Each row was made from one path, in order. Every step used is in the known rows, and no mark comes twice. Write each row's path.
Known rows
fone/keto: [ 1.73 -1.93 -2.33 -1.27  3.45  1.15  2.60 -1.05  2.13  0.97 -1.18 -1.23
  0.84  2.34  3.67  0.08  0.55 -2.84 -2.59 -1.13  0.93 -0.28 -0.19 -1.32]
suluv/kevugom/mivur/vuzoge/keto: [ 1.57 -0.63 -2.85  0.70  3.63  4.52 -1.61  0.33  1.70  4.14  1.67  1.80
 -1.53  2.69  4.55 -0.21  0.62 -1.93 -2.75  0.11 -1.14 -1.73 -0.23  1.09]
vuzoge/keto/kevup: [ 1.02 -1.27 -2.03 -0.11  1.78 -0.04 -0.55  1.52  2.71  1.01 -0.68  0.29
  1.08  3.64  4.31 -0.04  1.22 -2.08 -2.83  0.37 -0.72 -2.17  0.15 -2.05]
kevugom/keto: [ 1.03 -1.65 -3.55  0.75  2.89  1.35 -0.93 -1.82  1.69  0.70 -2.12  0.04
  0.55  3.09 -0.70  0.13  0.29 -2.13 -2.66 -0.38  0.24 -0.85 -1.02 -2.46]
suluv/fone/mivur/rurat/keto: [ 1.01 -1.47 -3.52  0.86  3.35  3.50 -0.94 -0.80  1.62  3.00 -2.04  0.84
 -2.61  2.73 -6.03 -0.27 -0.02 -1.23 -3.48  1.78 -2.03 -2.34 -1.86  2.29]
rurat/keto/kevugom/mivur/vuzoge: [ 1.06 -0.88 -5.10 -1.38  3.60  1.39 -0.84 -1.03  1.35  3.31 -1.75  0.61
 -3.10  3.09  4.97  1.55 -0.86 -2.86 -3.58  0.77 -0.73 -1.45 -1.26  1.25]
kevugom/mivur: [ 0.79 -1.54 -3.93 -0.42  3.11  2.60  1.84 -0.30  1.31  1.94 -0.81  0.41
 -2.26  1.91  3.15  1.87 -0.38 -2.51 -3.10 -0.15  0.08 -3.44  0.02  1.55]
rurat/keto/kevugom/mivur: [ 1.24 -1.74 -4.38 -1.02  3.45  0.82 -0.72 -0.85  1.30  2.97 -2.62  0.20
 -2.53  2.41  4.57  1.89 -1.23 -2.21 -3.22  0.42 -0.05 -2.28 -1.46  1.77]
kevup/keto/kevugom/mivur: [ 0.99 -1.48 -4.31 -2.78  2.82  0.34  2.80 -0.77  0.55  1.14 -1.68  0.26
 -2.88  1.55  6.54  3.88 -0.68 -2.64 -4.19 -0.09  0.36 -2.90 -0.37  1.93]
mivur/fone: [ 0.51 -0.67 -3.82 -0.04  3.66  1.69  1.06  0.63  1.39  1.35 -0.05 -0.41
  0.31  2.95 -0.78  0.49  0.79 -2.38 -3.19  0.25 -0.44 -1.98 -0.87  0.33]
kevugom/mivur/fone: [ 0.33 -0.71 -4.83 -0.73  4.16  3.11  1.34  0.94  1.17  2.40 -0.39  0.15
 -2.05  2.43  1.03  1.21  0.20 -2.59 -3.28  0.31 -0.38 -3.38 -0.36  2.25]
kevugom/keto/kevup: [ 0.41 -1.40 -4.23 -0.35  2.40  0.61 -0.77 -0.25  2.25  0.73 -2.48 -0.66
  0.20  3.17 -1.20 -0.36  1.04 -3.08 -2.75  0.51 -0.14 -1.91  0.23 -1.55]
rurat/suluv/fone: [ 0.11 -1.23 -3.86 -0.69  3.53  3.95 -0.39  0.54  1.84  0.33 -0.16 -2.89
 -0.86  0.87  1.67  0.96  1.20 -2.69 -3.36 -0.20 -1.66 -2.62  0.86  0.02]
vuzoge/keto/kevugom/mivur/rurat: [ 2.16 -2.65 -1.57 -0.99  3.60  0.89 -2.35 -0.21  2.20  1.32 -1.17  2.44
 -1.87  3.76  8.24  1.69  0.60 -2.12 -3.54  0.25 -1.03 -2.32 -0.88 -0.73]
mivur/vuzoge/keto: [ 1.34 -0.31 -2.53  0.38  2.51  1.51 -0.76 -0.39  2.22  1.55  0.75  1.50
  0.54  4.31  4.83  0.07  0.91 -2.04 -3.31 -0.02 -1.26  0.05 -0.82 -3.39]
fone/keto/kevugom/mivur: [ 1.82 -2.49 -3.39 -3.23  4.49  1.30  1.53 -0.94  1.66  1.47 -2.01 -0.60
 -1.93  1.90  7.75  1.24  0.21 -3.63 -2.94 -0.94  0.92 -1.22  0.39  0.05]
suluv/fone: [ 0.53 -1.63 -3.87  0.01  2.98  2.79  1.60 -0.65  1.35  0.74 -1.21 -1.96
 -0.49  2.27 -0.24  0.60  0.34 -1.95 -2.68  0.16 -0.40 -2.04 -0.34  0.23]
keto/kevugom: [ 1.29 -2.27 -2.82 -1.23  3.12 -0.11  0.51 -0.94  1.23  0.34 -1.26  0.11
 -0.82  2.08  4.51  1.90  0.09 -2.94 -3.30 -0.15  0.03 -1.80 -0.25 -0.56]
rurat/suluv: [ 0.55 -1.20 -2.96 -0.45  3.11  2.41 -0.36  0.50  1.99  0.34  0.41 -1.23
 -0.29  0.93  3.12  1.55  0.94 -2.99 -3.63 -0.60 -1.32 -2.58  0.75 -0.36]
fone/keto/kevugom/mivur/rurat/suluv/vuzoge: [ 1.94 -1.91 -3.60 -3.97  5.37  2.75 -1.35 -0.23  2.86  1.07 -0.68  0.30
 -2.95  1.19  9.03  1.57  1.20 -5.26 -4.25 -1.15 -1.46 -1.49  1.01  0.83]
rurat/keto: [ 1.15 -1.22 -3.28  0.98  2.41  0.71  0.28 -0.96  1.69  2.49 -1.71 -0.44
  0.15  2.93  0.57  0.71 -0.90 -1.41 -2.88  0.19 -0.08 -1.33 -1.99  0.43]
rurat/suluv/kevugom/mivur/fone/keto/kevup: [ 0.50 -0.60 -4.15 -2.44  5.21  5.05 -1.17  3.19  2.45  3.31  1.05 -2.30
 -1.67  0.35  3.06 -0.66  2.36 -4.10 -3.12  0.05 -1.37 -3.45  2.10  3.69]
vuzoge/keto/kevugom/mivur: [ 1.74 -2.05 -2.42 -0.95  3.31  0.84 -1.64 -0.01  1.76  1.56 -1.20  1.58
 -1.29  3.10  8.81  1.67  0.03 -1.93 -3.07 -0.31 -0.36 -1.96 -0.53 -1.68]

Write each row's path
[ 1.57 -0.89 -2.61 -0.83  3.01  0.53 -1.72 -0.59  2.00  1.15  0.19  1.64
 -0.15  4.18  7.40  0.65  0.95 -2.58 -3.54  0.11 -1.31  0.26 -0.60 -3.57] -> mivur/vuzoge/keto/kevugom
[ 1.91 -2.65 -2.15 -0.40  3.31 -0.13 -1.41 -1.44  2.06  1.62 -2.15  0.94
 -1.37  3.62  2.23  1.37 -0.01 -2.35 -3.74  0.97 -1.00 -1.72 -2.14  1.33] -> mivur/rurat/keto/kevugom
[ 0.79 -0.12 -3.18 -0.59  2.06  0.88 -0.56  1.08  2.71  1.49  0.44  0.82
  0.23  4.36  4.54 -0.34  1.65 -2.90 -3.39  0.77 -1.60 -0.94  0.32 -2.42] -> mivur/vuzoge/keto/kevup
[ 0.88 -1.24 -4.71 -2.31  3.81  1.83  0.35 -0.78  1.14  1.70 -0.60  1.08
 -3.54  2.48  6.47  2.10  0.12 -3.89 -3.80  0.37 -0.71 -2.12  0.36  0.71] -> keto/kevugom/mivur/vuzoge
[ 1.10 -2.26 -3.45 -2.41  4.93  5.05 -0.03  0.18  2.55  1.34 -0.95 -1.51
 -3.21  1.67  3.85  0.89  1.51 -3.59 -3.65 -0.02 -1.58 -3.09  0.82  2.25] -> kevugom/mivur/rurat/suluv/fone/keto
[ 1.22  0.11 -2.78  0.80  2.60  2.47 -1.42 -0.05  1.75  2.88  0.58  3.59
 -1.13  3.23 -0.30 -0.35  0.55 -1.78 -3.69  0.71 -1.98 -0.56 -0.78 -2.35] -> fone/mivur/vuzoge/keto
[ 1.49 -2.87 -2.32 -2.86  4.92  2.94 -1.30 -0.39  2.62 -0.15 -1.11 -2.05
 -1.69  1.87  4.46  0.70  2.20 -3.89 -3.89  0.06 -1.87 -1.69  0.61  0.26] -> mivur/rurat/suluv/fone/keto/kevugom
[ 1.39 -2.10 -3.48 -2.82  3.08  0.40  2.08 -0.96  0.95  0.91 -1.63  1.10
 -3.45  2.24  5.90  3.96 -0.12 -2.79 -4.63  0.50 -0.38 -3.29 -0.71  2.64] -> kevup/keto/kevugom/mivur/rurat
[ 1.56 -2.91 -2.94 -1.90  3.96  1.32 -0.09 -0.84  1.51  1.09 -1.50  1.54
 -3.64  2.56  5.24  2.54  0.24 -3.39 -3.88  0.59 -0.73 -3.51 -0.19  2.10] -> keto/kevugom/mivur/rurat
[ 1.13 -2.09 -1.70 -0.42  3.41  2.35 -1.03  0.05  2.55  0.12  0.35  0.07
 -1.06  1.97  2.03  1.49  1.59 -3.19 -4.21  0.19 -2.11 -3.03  0.20  0.82] -> mivur/rurat/suluv
[ 2.12 -1.40 -3.03 -1.20  3.78  1.54 -3.12 -0.18  2.70  1.49 -0.25  3.34
 -2.06  3.22  8.52  1.78  0.23 -3.29 -4.08 -0.57 -2.02 -1.62 -0.67 -0.62] -> suluv/vuzoge/keto/kevugom/mivur/rurat
[ 1.44 -1.01 -3.00 -0.82  3.93  3.92 -3.26  0.91  3.09  1.63  0.78  2.17
 -2.59  2.25  6.67  1.67  0.98 -3.31 -4.39 -0.49 -2.86 -3.13  0.22  0.74] -> kevugom/mivur/rurat/suluv/vuzoge/keto
[ 0.87 -1.07 -5.13 -1.25  4.29  1.25 -1.12  0.15  1.22  3.34 -2.25 -0.07
 -2.35  2.88  3.03  1.41 -0.74 -2.28 -3.35  0.83 -0.38 -2.26 -1.71  2.27] -> rurat/keto/kevugom/mivur/fone
[ 1.15 -1.53 -3.38 -2.22  2.35 -0.87  2.68 -1.08  0.71  0.22 -1.41 -0.18
 -0.96  1.89  5.13  3.40 -0.33 -2.41 -4.09 -0.18  0.27 -1.77 -0.73  0.31] -> kevup/keto/kevugom
[ 0.59 -0.09 -4.15 -0.72  3.30  2.90 -1.37  0.57  2.47  0.57  1.23 -0.32
 -0.54  0.54  4.12  1.64  0.63 -3.98 -4.12 -1.32 -2.12 -1.92  0.90 -0.41] -> rurat/suluv/vuzoge
[ 0.74 -2.10 -2.54 -0.64  3.81  3.80 -1.04  0.06  2.41  0.08 -0.14 -1.42
 -1.59  1.97  0.68  0.98  1.80 -2.97 -3.94  0.57 -2.50 -3.06  0.25  1.21] -> mivur/rurat/suluv/fone
[ 0.78 -0.63 -5.05 -3.18  2.97  0.91  2.60 -0.92  0.62  1.48 -0.80  0.69
 -3.39  2.20  6.95  3.56 -0.27 -3.26 -4.57  0.28 -0.34 -2.03 -0.23  1.44] -> kevup/keto/kevugom/mivur/vuzoge
[ 1.85 -2.04 -2.51  1.08  3.88  3.95 -1.39 -0.40  1.75  4.53 -0.21  1.26
 -2.52  2.30  0.36  0.41 -0.16 -1.75 -2.91  0.89 -0.90 -3.34 -1.44  5.00] -> suluv/kevugom/mivur/rurat/keto
[ 0.44 -1.08 -4.12  0.43  3.06  3.68  0.81 -0.30  0.99  2.02 -1.27  0.12
 -1.98  1.50 -4.64  0.13  0.10 -1.67 -3.04  0.82 -1.20 -2.40 -0.41  0.84] -> suluv/fone/mivur
[ 0.81 -1.23 -3.10 -0.23  4.10  5.15 -1.54  1.17  1.66  2.88  1.48 -0.64
 -2.09 -0.18  3.38  1.08  0.82 -2.79 -3.18 -0.48 -1.37 -3.86  1.21  3.13] -> rurat/suluv/kevugom/mivur
[ 1.19 -1.94 -3.48 -1.38  3.83  2.85  2.39 -0.95  1.90  0.94 -1.75 -2.92
  0.18  2.32  1.86 -0.50  0.82 -2.48 -2.35 -0.60  0.35 -0.48 -0.13 -0.73] -> suluv/fone/keto
[ 1.19 -2.58 -3.03 -2.43  4.39  2.31 -1.63 -0.01  1.86  0.80 -0.83  0.69
 -3.90  1.55  6.43  2.78  0.92 -3.87 -4.35  0.34 -1.68 -3.90  0.70  2.18] -> keto/kevugom/mivur/rurat/suluv
[ 0.80  0.20 -4.75 -2.07  4.88  3.29 -4.49  2.18  2.57  1.64  1.05  0.90
 -1.66  1.63  8.50  1.49  1.09 -3.82 -4.36 -0.94 -2.81 -2.02  0.60 -0.80] -> rurat/suluv/vuzoge/keto/kevugom/mivur/fone
[ 0.46 -0.77 -5.10 -2.86  4.52  2.54  2.13  1.93  2.11  2.50 -1.20 -1.34
 -1.74  2.56  2.52 -0.04  1.29 -3.89 -3.05  0.37  0.04 -2.91  0.85  2.27] -> kevugom/mivur/fone/keto/kevup
[ 0.94 -0.83 -3.56 -1.65  3.50  3.27 -3.06  2.22  3.54  1.61  0.53  1.60
 -2.79  2.30  6.43  1.29  1.62 -4.13 -4.48  0.24 -3.16 -4.01  1.22  1.46] -> kevugom/mivur/rurat/suluv/vuzoge/keto/kevup
[ 1.56 -0.47 -2.06  0.37  3.44  3.43 -4.26  0.86  2.90  1.93  0.98  3.94
 -1.81  1.78  0.23  0.49  1.17 -2.71 -4.70  0.09 -3.71 -2.09 -0.28 -0.48] -> fone/mivur/rurat/suluv/vuzoge/keto
[ 1.69 -2.08 -2.09  0.81  2.82  0.89 -0.38 -1.23  2.27  2.03 -1.62  0.76
 -0.69  3.79 -0.26  0.80 -0.05 -1.82 -3.51  0.89 -1.00 -1.90 -2.29  1.55] -> mivur/rurat/keto
[ 0.54 -0.48 -4.89 -0.93  3.30  3.29  1.59 -0.49  1.41  2.35  0.22  0.95
 -3.01  2.70  3.61  1.49  0.06 -3.28 -3.58  0.32 -0.80 -2.35  0.19  1.01] -> kevugom/mivur/vuzoge
[ 0.63 -0.35 -3.87 -0.56  4.22  5.71 -1.67  0.99  1.76  3.22  2.27 -0.20
 -2.72  0.49  3.70  0.75  1.25 -3.46 -3.59 -0.05 -2.06 -2.99  1.36  2.67] -> rurat/suluv/kevugom/mivur/vuzoge
[ 1.51 -1.76 -2.67  1.64  3.43  3.00 -2.15 -1.36  1.50  2.53 -0.53  0.17
  0.63  2.08 -1.57 -0.88  0.52 -1.79 -2.12 -0.27  0.08 -1.03 -0.85 -0.25] -> suluv/kevugom/keto
[ 0.44 -0.54 -3.89 -0.43  4.93  5.59 -2.03  2.15  1.56  3.25  1.84 -0.90
 -1.96  0.28  1.82  0.59  1.29 -2.86 -3.32 -0.03 -1.67 -3.84  0.94  3.59] -> rurat/suluv/kevugom/mivur/fone
